Each row was made from one small tree. The marks that hang from a mark follow it in brackets, in the order of their numbers. Every link used is in the known rows. Write each row's tree.
Known rows:
k_890[k_169[k_395] k_794[k_730]]: [+3.54, +1.41, +4.56, +0.17, -5.25, +5.33, +2.64, -0.86, -0.84, -0.41, +3.16, -1.37, +2.19, +2.19, -2.98, -1.09, -1.54, -1.54]
k_527[k_201]: [-0.64, -2.01, -0.11, +1.43, +1.11, -1.71, +3.04, -1.80, +1.11, +0.65, +3.86, +0.19, +1.28, +1.10, +1.56, -1.99, +3.64, +0.30]
k_395[k_169[k_890[k_794[k_730]]] k_614[k_601[k_527[k_201]]]]: [+1.94, +0.26, -1.06, +1.42, -1.53, +1.19, -1.05, -0.99, +0.08, -2.74, -1.62, +0.83, -1.02, +0.16, -2.09, +3.25, -1.08, +4.72]
k_395[k_169[k_890[k_794[k_730]]] k_614]: [+1.87, +5.05, +1.03, +1.31, -1.88, +1.29, +3.11, -1.58, -2.97, -4.31, -1.51, -0.25, +3.27, -0.66, -3.41, +5.25, -1.49, +1.98]
k_614[k_395[k_169[k_890[k_794[k_730]]]] k_601[k_527[k_201]]]: [-0.58, +0.29, -0.94, -1.22, +2.00, +0.14, -4.69, -0.07, +2.48, +3.68, -1.24, -2.21, -4.69, +3.24, +0.14, -3.81, +1.64, +2.81]
k_601[k_527[k_201] k_614[k_395[k_169[k_890[k_794]]]]]: [+5.34, -0.10, -2.89, -7.36, +2.09, +0.58, +1.09, -2.14, +1.77, +3.46, +2.97, +3.76, -3.78, +3.00, +1.98, -3.48, -0.66, +3.62]
k_614[k_395[k_169[k_890]] k_601]: [-6.57, +2.12, -0.88, -0.41, +2.86, -3.95, -3.67, +2.97, -0.63, +2.70, -2.30, -3.46, -0.87, +0.10, +3.28, -3.38, +1.39, -1.77]
k_614[k_395[k_169]]: [-0.90, +6.24, +0.24, -2.80, +2.48, -1.43, +1.57, +0.95, -0.99, +0.67, -0.35, -2.50, -0.31, +1.06, +0.68, -5.04, +0.95, -0.38]
k_395[k_614]: [-0.18, -0.34, -2.01, -0.38, +1.20, -2.45, +3.05, +0.09, -0.98, -3.16, -1.15, +2.84, +3.74, -3.28, -0.71, +1.69, -0.52, -0.45]
k_890[k_169[k_395[k_614[k_601[k_527]]]] k_794[k_730]]: [+4.91, -1.67, +1.76, -0.74, -5.18, +4.95, +0.33, +0.39, +0.37, -1.59, +1.01, +1.03, +0.43, +0.32, -3.45, -0.29, -3.13, +0.91]
k_395[k_169[k_890[k_794[k_730]]] k_614[k_601]]: [-1.14, +1.83, -0.81, +2.45, -1.72, +0.39, -1.02, +0.34, -1.61, -2.97, -3.12, -0.09, +2.38, -1.56, -1.89, +3.37, -2.04, +1.47]
k_614[k_601[k_527]]: [-4.60, -4.29, -2.42, +1.08, +2.26, -2.18, -4.71, -1.24, +3.34, +3.51, -0.72, +2.54, -3.51, +0.49, +2.95, -0.46, +0.84, -1.64]
k_794[k_890]: [-2.00, +2.59, +0.38, +4.98, +4.15, -1.53, -0.18, -2.03, -1.36, +1.84, -1.04, -0.98, +0.64, -1.83, +1.06, +1.08, +2.55, -3.04]
k_890[k_794]: [-0.94, -0.60, +1.08, -1.88, -2.26, +2.41, +1.65, -3.77, +0.34, +1.80, +0.59, +1.43, -0.01, +0.17, +1.73, -0.76, -0.31, -1.18]
k_890[k_169[k_395[k_614]] k_794[k_730]]: [+5.45, +0.85, +3.06, -0.71, -5.75, +5.16, +3.70, +0.26, -1.44, -3.10, +1.53, -0.08, +3.62, +0.15, -4.47, +0.13, -2.79, -0.15]
k_890[k_169 k_794]: [+2.05, -0.06, +5.13, -2.41, -7.69, +5.80, +2.22, -3.63, -2.50, -0.36, +2.90, +0.16, +0.34, +1.36, -0.28, -2.10, -2.38, -1.52]
k_614[k_395[k_169[k_890]] k_601[k_527[k_201]]]: [-2.83, -0.33, -1.41, -1.55, +3.12, -3.11, -3.80, +1.03, +1.57, +3.31, -0.33, -2.36, -5.13, +2.31, +3.03, -3.43, +2.75, +2.40]
k_201[k_527]: [-2.29, +0.36, -0.29, -0.96, +7.01, -3.03, +2.27, -4.68, +2.43, -3.17, -0.12, +2.19, -0.78, +3.31, +0.19, +1.73, +1.65, -4.26]
k_794[k_730 k_890[k_169[k_395[k_614[k_601[k_527]]]]]]: [+3.84, +2.16, +0.63, +7.27, +2.21, +1.11, -2.40, +1.13, -0.54, -0.43, -1.17, -0.90, +0.77, -0.74, -5.25, +1.50, +0.35, -1.14]

Write each row's tree:
[+4.27, +4.77, +1.86, +7.30, +1.87, +1.41, +0.73, +1.00, -2.16, -1.78, -0.33, -2.11, +3.95, -1.16, -5.88, +1.59, +0.64, -2.28] | k_794[k_730 k_890[k_169[k_395[k_614]]]]
[-3.88, -0.37, +2.10, +2.00, +1.52, -1.32, +2.71, -0.69, -0.31, +2.02, +1.01, -1.68, +2.80, +0.57, +1.88, +6.34, +2.72, -2.70] | k_169[k_395 k_890[k_794[k_730]]]
[-1.28, -4.04, -4.32, -0.31, +1.56, -2.79, -1.89, +0.56, +1.61, -1.03, -2.42, +4.12, -0.23, -2.99, +0.57, +1.38, -0.92, +0.61] | k_395[k_614[k_601[k_527]]]
[-3.08, -5.89, -2.62, +1.49, +2.03, -2.01, -3.64, -1.02, +4.09, +3.00, +1.09, +2.09, -3.52, +1.11, +2.98, -2.02, +2.01, +0.39] | k_614[k_601[k_527[k_201]]]
[-2.15, +0.97, -1.71, +1.22, +0.35, -2.68, -1.12, +0.64, -1.35, -2.90, -2.15, +1.15, -0.76, -1.57, +0.83, +4.93, -0.82, +2.25] | k_395[k_169[k_890] k_614[k_601[k_527]]]
[-2.78, +5.65, +1.40, -1.85, +2.77, -2.80, +1.41, +0.44, -2.30, +1.38, -0.63, -3.43, +0.16, +1.02, +1.46, -1.26, +2.06, -1.21] | k_614[k_395[k_169[k_890]]]
[+2.51, -3.09, +1.72, -4.29, -6.75, +3.51, +1.88, +0.86, -0.65, -2.19, +1.78, +1.01, -1.35, -1.58, +1.28, -0.74, -3.24, +1.51] | k_890[k_169[k_395[k_614[k_601[k_527]]]] k_794]
[-2.70, -3.46, -4.30, -0.75, +2.96, -4.97, +1.14, +4.04, +1.90, -1.40, -0.24, +1.82, +0.53, -3.99, +3.64, +1.72, +0.47, +0.40] | k_169[k_395[k_614[k_601[k_527]]]]
[-5.96, -4.52, -1.39, -1.01, +0.10, -3.95, +1.95, +2.98, -1.06, -0.70, -1.19, -0.26, +2.58, -4.43, +5.52, +6.21, +0.65, -0.84] | k_169[k_395[k_614[k_601]] k_890[k_794]]
[-2.04, +1.77, -0.99, -1.29, +2.11, +0.23, -5.58, -0.45, +1.92, +4.03, -3.17, -1.80, -4.64, +2.84, -0.03, -2.27, +0.49, +0.62] | k_614[k_395[k_169[k_890[k_794[k_730]]]] k_601[k_527]]
[+0.61, +1.28, -1.05, +1.50, -1.27, +1.01, -1.85, -1.05, -0.36, -2.55, -3.19, +1.30, -0.95, -0.23, -2.10, +4.50, -2.14, +2.82] | k_395[k_169[k_890[k_794[k_730]]] k_614[k_601[k_527]]]
[+1.04, +0.33, +2.06, -1.10, -3.16, -0.77, +4.86, +2.72, -2.95, -3.90, +3.25, -0.44, +3.37, -1.99, +0.46, +0.81, -0.86, -0.93] | k_890[k_169[k_395[k_614]]]
[+4.49, +1.59, +5.26, +0.83, -6.51, +7.25, +0.77, -4.30, -1.29, +0.00, +1.80, -0.02, +1.92, +3.30, -5.18, -1.74, -2.21, -1.99] | k_890[k_169 k_794[k_730]]
[+2.11, -0.94, +0.34, +3.09, +0.35, -0.54, +0.21, +1.74, -1.09, -1.26, +1.38, -1.22, -1.28, -2.78, +1.04, -0.06, +1.13, +1.28] | k_794[k_890[k_169[k_395[k_614[k_601[k_527[k_201]]]]]]]
[+2.91, +5.09, +2.95, +8.22, +2.00, +1.50, +0.14, +0.03, -1.67, +0.41, +0.69, -3.16, +2.92, +0.60, -5.07, +0.89, +1.68, -3.39] | k_794[k_730 k_890[k_169[k_395]]]
[+3.39, -1.15, +1.74, -0.19, -5.64, +4.40, +1.13, +1.37, -0.55, -2.17, +0.69, -0.10, +2.94, -0.71, -3.16, -1.08, -3.13, -0.22] | k_890[k_169[k_395[k_614[k_601]]] k_794[k_730]]
[-3.25, -2.23, +0.27, -1.95, +0.09, -3.25, +5.13, +1.24, -2.11, -1.62, -0.10, -0.22, +3.18, -3.72, +4.13, +7.52, +0.98, -0.34] | k_169[k_395[k_614] k_890[k_794]]
[+1.87, -3.55, +0.46, -0.90, -2.96, -0.66, +2.36, +2.92, -0.58, -2.86, +3.68, +0.27, +0.10, -1.12, +1.03, -0.79, -0.34, +1.71] | k_890[k_169[k_395[k_614[k_601[k_527[k_201]]]]]]
[+6.06, -2.60, +1.67, -0.64, -5.42, +5.07, +1.19, +0.46, +0.96, -2.12, +2.41, +0.40, +0.25, +0.92, -3.49, -1.57, -2.14, +2.71] | k_890[k_169[k_395[k_614[k_601[k_527[k_201]]]]] k_794[k_730]]
[-4.44, +0.98, -1.30, -1.77, +3.28, -2.91, -4.70, +0.88, +0.81, +3.54, -2.27, -1.72, -4.85, +1.48, +3.01, -2.05, +1.55, +0.18] | k_614[k_395[k_169[k_890]] k_601[k_527]]
[+2.21, +3.87, -2.07, -3.78, +2.60, +0.45, +0.23, -0.21, -0.28, +2.89, -0.20, +2.22, +2.27, +1.80, -0.77, -3.09, -2.23, -1.82] | k_601[k_614[k_395[k_169[k_890[k_794[k_730]]]]]]
[-2.25, -4.43, -3.64, -2.79, +4.09, -2.92, -4.26, +1.16, +4.20, +4.81, -0.95, +0.00, -4.32, +1.07, +3.04, -6.50, +2.59, +1.07] | k_614[k_395 k_601[k_527[k_201]]]
[-3.83, -2.88, -3.47, -3.12, +4.43, -3.08, -5.35, +0.90, +3.17, +5.11, -2.63, +0.76, -4.33, +0.37, +2.89, -4.93, +1.46, -0.94] | k_614[k_395 k_601[k_527]]
